Every row comes from one small tree of marks. The marks that hang from a mark follow it in brackets, in the order of their numbers. Every link used is in the known rows. Which tree was each row made from?
Known rows:
K425(K331(K309(K50(K32 K739) K604))): [-1.46 -0.82  0.19  2.68 -1.25 -3.70  1.38 -1.90 -3.35  0.61  0.87  0.23
 -1.10 -1.60 -1.25 -2.15 -0.94 -0.60  0.10 -4.83 -1.53]
K739(K50): [ 0.84  0.40  1.03  2.36 -1.16 -1.80  2.87  1.01 -4.83 -2.23  0.50 -0.33
  1.50 -1.35 -0.97 -1.40  0.94 -1.03 -2.12 -3.74  1.67]
K331(K309 K739): [-2.03  0.87  2.36  1.66 -2.21 -1.77  1.72 -0.27 -4.81 -0.07  3.61 -0.16
  0.03 -1.32 -2.53  0.27  2.63 -1.06 -0.80 -5.01 -0.77]
K604(K309(K50(K32 K425))): [ 0.87  0.91 -1.02  3.77  0.44 -5.74  4.21  0.28 -7.06 -0.32  0.13 -2.48
 -2.73  0.42 -0.51 -2.12  1.81 -0.37 -1.27 -5.82  1.47]
K32(K50(K425(K331(K309)) K739)): [-1.98  2.69 -0.10  5.14 -0.51 -1.02  1.95 -4.09 -4.97  2.71 -0.06 -0.26
 -0.72 -0.31 -1.48  1.44  0.09  0.58  0.63 -5.71  0.42]
K425(K50 K331): [-0.50  1.26 -1.30  5.26  1.60 -3.25  0.81 -1.55 -3.30  0.67  0.40 -0.98
  0.29 -1.08  0.57 -1.43 -0.66  0.45 -2.81 -2.66  1.75]
K604(K309(K50(K739) K331)): [-1.03  1.55  0.65  2.38  0.22 -5.12  3.30 -2.64 -1.40 -2.93 -0.81 -1.83
 -2.09 -3.06  0.31 -2.03  0.55  1.22 -3.43 -6.85  1.65]
K331(K425(K50) K739): [-1.44  2.32 -0.07  4.12  0.01 -2.82  0.67 -0.48 -5.73  1.26  1.04  0.04
 -0.51  0.07 -1.09 -0.96  0.87 -0.24 -1.73 -3.69  0.07]
K425(K50(K32 K309(K604) K739) K331): [ 0.33  0.62 -0.92  3.08  1.07 -4.78  2.09 -2.91 -4.16  0.30 -2.14 -1.19
 -2.62 -1.90  0.48 -2.89 -2.14  0.67 -1.80 -4.55  0.64]
K32(K50(K309 K425 K739)): [ 0.20  3.80  0.47  3.00 -0.26 -1.95  3.67 -3.81 -6.25  1.13 -2.48 -1.31
 -2.43 -0.15 -1.06  1.20  0.91  0.20 -1.22 -6.47  2.09]
K50(K32 K309(K331 K604) K425 K739): [ 2.51  0.99  0.63  1.42 -2.50 -5.75  3.52 -2.08 -5.63 -0.89 -3.06 -2.24
 -5.57 -2.50  1.68 -1.01 -0.17  0.26 -0.86 -4.82  0.70]
K50(K32 K309(K331 K604) K739): [ 1.85  0.61  1.17 -0.58 -1.40 -5.39  3.13 -1.42 -3.36 -2.39 -2.88 -2.41
 -4.43 -3.41  1.05 -2.20 -0.36 -0.26 -2.39 -4.19  0.54]
K331(K309(K50(K32 K739))): [-0.09  0.25  0.98  1.99 -1.16 -3.50  1.52 -2.20 -5.17  0.09  1.02 -1.96
 -0.95 -0.70 -2.96 -2.27  1.44 -1.35 -0.43 -6.16 -0.44]
K425(K50(K32 K309(K331 K604))): [ 1.84  0.24 -0.30  2.17  0.20 -5.03  1.10 -0.77 -5.39 -1.33 -2.67 -1.65
 -5.24 -3.40  1.54 -4.94 -0.49 -1.67 -3.58 -3.39  1.50]
K425(K331): [-0.08  0.83 -0.27  2.57  0.26 -3.31  2.24  0.31 -2.28  0.27  1.18 -1.56
  0.95 -1.02  0.48  0.69 -0.03  0.42 -2.53 -2.13  0.92]
K50(K32 K309(K331(K739) K604) K425): [ 1.04 -0.30  0.79  1.73 -3.35 -4.81  2.12 -0.14 -6.50 -0.43  0.02 -0.94
 -6.01 -2.45  1.09 -1.76  1.36 -0.95 -0.95 -4.46 -0.14]
K309(K50 K331 K604): [-0.09 -0.11  0.53  2.41 -1.69 -3.61  1.57 -0.18 -2.52 -2.08 -0.65  1.02
 -2.72 -2.91  1.42 -1.89  0.00 -1.61 -3.00 -2.45  0.72]
K309(K331(K425(K50(K32)) K739) K604): [-0.30  0.09 -0.63  3.39 -0.72 -4.52  0.07  0.27 -5.43 -0.47 -0.97  0.61
 -4.24 -1.70  1.06 -3.87 -0.02 -1.41 -1.72 -1.98 -0.60]
K331(K309 K425 K739): [-2.31  2.25  1.94  1.18 -2.49 -1.90  1.17  0.72 -5.74  1.80  3.01 -0.66
  0.33 -0.87 -2.46  0.70  1.82 -1.18 -0.56 -4.78 -1.72]
K331(K309(K604) K739(K50)): [-2.20 -0.61  2.69  2.08 -3.88 -0.47  2.22  0.79 -5.77 -2.04  3.05  3.12
  0.30 -2.44 -2.22 -1.71  1.14 -1.67  0.10 -5.02 -1.03]
K32(K50(K425)): [ 0.41  2.68 -0.56  4.35  0.19 -1.56  3.38 -0.95 -6.25  0.65 -1.50 -0.07
 -1.56  1.04 -0.12  1.21  1.73 -0.68 -1.07 -2.85  2.40]
K739(K50(K32 K309 K425)): [ 2.85  0.22  0.34  2.42 -2.11 -3.36  2.71  0.46 -9.18 -0.06 -0.26 -2.75
 -1.75 -0.89 -1.10 -2.67  1.33 -1.40 -1.07 -6.16  1.29]

Write each row's tree:
[-2.97 -0.79  1.49  3.51 -2.77 -0.40  0.14 -0.23 -4.38  0.21  5.06  1.00
  1.89 -2.47 -2.54 -1.87  0.99 -0.85 -0.61 -6.18 -0.98]	K425(K331(K309 K739(K50)))
[-0.07  3.41  0.76  2.64 -0.83 -1.96  4.90 -3.18 -6.14  0.45 -3.57  0.72
 -3.19 -0.69 -0.03  1.33 -0.05  0.22 -0.50 -5.21  1.71]	K32(K50(K309(K604) K425 K739))
[ 0.99 -0.04  0.12  2.32 -0.09 -4.46  2.44 -1.71 -3.99 -0.93 -0.35 -1.95
 -0.88  0.08 -1.56 -1.78  0.96 -0.34 -1.35 -4.50  0.76]	K309(K50(K32 K739))
[-2.24  2.35  0.11  4.63 -1.07 -1.02  2.76 -3.61 -4.96  1.80 -1.10  2.09
 -1.53 -0.69 -0.43  1.52 -0.90  0.49  1.33 -4.35  0.11]	K32(K50(K425(K331(K309(K604))) K739))
[-0.71  3.36 -0.72  4.08  0.24 -2.05  2.72 -4.24 -4.73  2.64 -1.51 -1.45
 -1.70 -0.58 -0.34  1.10 -0.48  1.11 -1.34 -6.30  1.53]	K32(K50(K309 K425(K331) K739))
[ 2.53  1.92  0.55  1.69 -1.30 -5.10  3.92 -2.08 -7.15  0.61 -1.59 -4.05
 -2.84 -0.20 -0.76  0.19  1.21  0.50 -0.51 -6.07  1.07]	K50(K32 K309 K425 K739)
[-0.03  0.10 -0.51  3.13 -1.46 -4.11  1.42 -0.73 -6.48  2.30  2.58 -2.84
 -2.64 -0.57 -0.47 -0.80  1.30  0.07 -0.71 -5.77 -0.49]	K50(K32 K309 K425(K331(K739)))
[-0.56 -1.34  1.91  1.99 -2.63 -1.43  0.94  0.94 -6.91 -1.33  3.55 -0.29
  0.10 -1.32 -3.45 -3.67  2.73 -2.25 -0.07 -5.90 -0.73]	K331(K309 K739(K50(K32)))
[ 1.55 -0.30 -0.57  3.89 -1.49 -4.45  3.26  0.41 -7.14 -0.05 -0.61  0.26
 -3.07  0.60  0.39 -1.38  0.76 -1.50  0.15 -2.67  0.59]	K309(K50(K32 K425) K604)
[-2.09  2.42  1.08  0.74 -1.20 -1.59  1.21 -0.39 -4.25  0.60 -1.32  1.14
 -4.08 -2.79  0.15 -1.24  0.04 -1.85 -3.18 -4.32 -0.21]	K32(K50(K309(K331(K425 K739) K604)))
[ 0.18  2.54  0.16  3.15 -1.40 -3.98  3.06 -3.25 -4.60  2.13 -0.11 -2.67
 -1.17 -1.44  0.18  1.87 -0.41  1.90 -0.92 -6.28  0.78]	K50(K309 K425(K331) K739)
[-0.66  0.84  0.94  2.34 -1.19 -3.44  3.69 -1.85 -2.81 -1.76 -1.00  1.47
 -0.86 -1.06 -0.31  0.12 -0.44  0.18 -0.90 -3.88  0.66]	K309(K50(K739) K604)
[ 0.17 -0.49 -1.20  4.80 -1.39 -4.88  2.71 -2.02 -4.73  0.93 -0.35  0.29
 -2.22  0.06  0.64 -0.66 -1.14  0.76  0.92 -3.76 -0.09]	K309(K50(K32 K425(K331) K739) K604)
[-3.23  0.52  0.28  5.24 -0.41 -1.59 -0.74 -2.19 -4.37  1.82  3.95  0.44
 -0.10 -1.71 -1.82 -1.81  0.72 -0.41 -1.17 -5.34 -0.62]	K425(K50 K331(K309 K739))
[-1.78 -1.44  1.44  1.92 -2.38 -2.66  1.11  0.15 -5.87 -0.30  3.00  1.61
 -2.30 -1.10 -2.40 -2.89  1.76 -2.71  0.14 -4.73 -1.92]	K331(K309(K50(K32) K604) K739)
[-0.99 -1.85  2.05  1.59 -3.23 -1.51  1.95  1.57 -6.73 -2.22  2.58  1.80
 -0.63 -1.65 -2.45 -3.60  1.75 -2.45  0.57 -4.66 -1.25]	K331(K309(K604) K739(K50(K32)))
[-2.14  0.43  0.93  2.35 -2.73 -3.20  0.42  0.36 -3.43 -0.19  1.08  1.98
 -2.84 -2.42  0.56 -1.41  0.16 -1.40 -2.00 -3.36 -1.23]	K309(K50 K331(K425 K739) K604)
[ 2.77 -0.46 -0.33  3.90 -1.80 -3.28  2.80  1.18 -8.27 -1.04 -0.02 -1.46
 -0.66  0.26 -0.60 -2.11  1.54 -1.06 -0.07 -3.79  1.53]	K739(K50(K32 K425))
[-1.88 -2.49  0.92  2.66 -2.73 -1.52  0.86  1.20 -5.24 -0.81  3.55  1.91
  0.02 -2.09 -1.85 -3.66  0.19 -1.43  0.41 -4.61 -1.94]	K425(K331(K309(K604) K739(K50(K32))))
[-1.74  2.45  0.74  2.38 -1.06 -2.79  1.49 -0.45 -6.53  1.48 -0.07  1.05
 -2.37 -1.49 -0.62 -1.50 -0.49 -0.81 -2.09 -4.72 -0.37]	K331(K425(K50(K309(K604))) K739)
[-0.65  1.08  0.29  2.46  0.38 -4.89  2.68 -0.40 -2.30 -2.41  0.10 -1.79
 -2.39 -3.00  0.74 -2.69  1.05 -0.36 -4.47 -5.71  1.71]	K604(K309(K50 K331))
[ 1.87  0.16  0.73  0.12 -2.44 -3.97  1.29  2.16 -6.30 -0.93 -2.35 -1.47
 -2.90 -3.72  0.57 -4.35 -1.04 -2.34 -2.92 -4.19 -0.26]	K739(K50(K32 K309(K331(K425) K604)))
[ 1.61  1.14 -0.74  3.60  1.47 -4.68  2.26 -2.46 -4.85 -1.43 -1.76 -2.34
 -1.58  0.16 -0.59 -2.33  0.45  0.32 -1.43 -3.57  1.90]	K425(K50(K32 K739))
[ 0.48  2.00  0.63  1.11 -1.60 -4.18  2.24  1.66 -3.29 -0.87 -2.05 -0.15
 -2.09 -2.50  2.04  0.03 -0.89 -0.79 -2.56 -0.79  0.13]	K309(K331(K425) K604)
[ 0.11  2.88  0.84  1.21  0.24 -2.18  2.15 -3.74 -2.65 -0.89 -2.92 -1.92
 -3.19 -3.00 -0.29 -1.04  0.57 -0.46 -3.96 -5.74  2.10]	K32(K50(K309(K331) K739))
[ 1.13  1.19  0.13  1.86  0.59 -4.72  3.17 -2.43 -5.67 -1.24 -3.03 -1.35
 -3.23 -1.45 -0.21 -3.04 -0.85 -0.10 -1.81 -4.60  1.25]	K425(K50(K32 K309(K604) K739))
[-0.35 -1.46  1.64  3.46 -4.51 -1.89  2.21  0.82 -9.05 -0.78  2.39  1.93
 -1.87 -0.88 -1.96 -2.45  1.79 -1.77  2.26 -5.28 -1.24]	K331(K309(K604) K739(K50(K32 K425)))
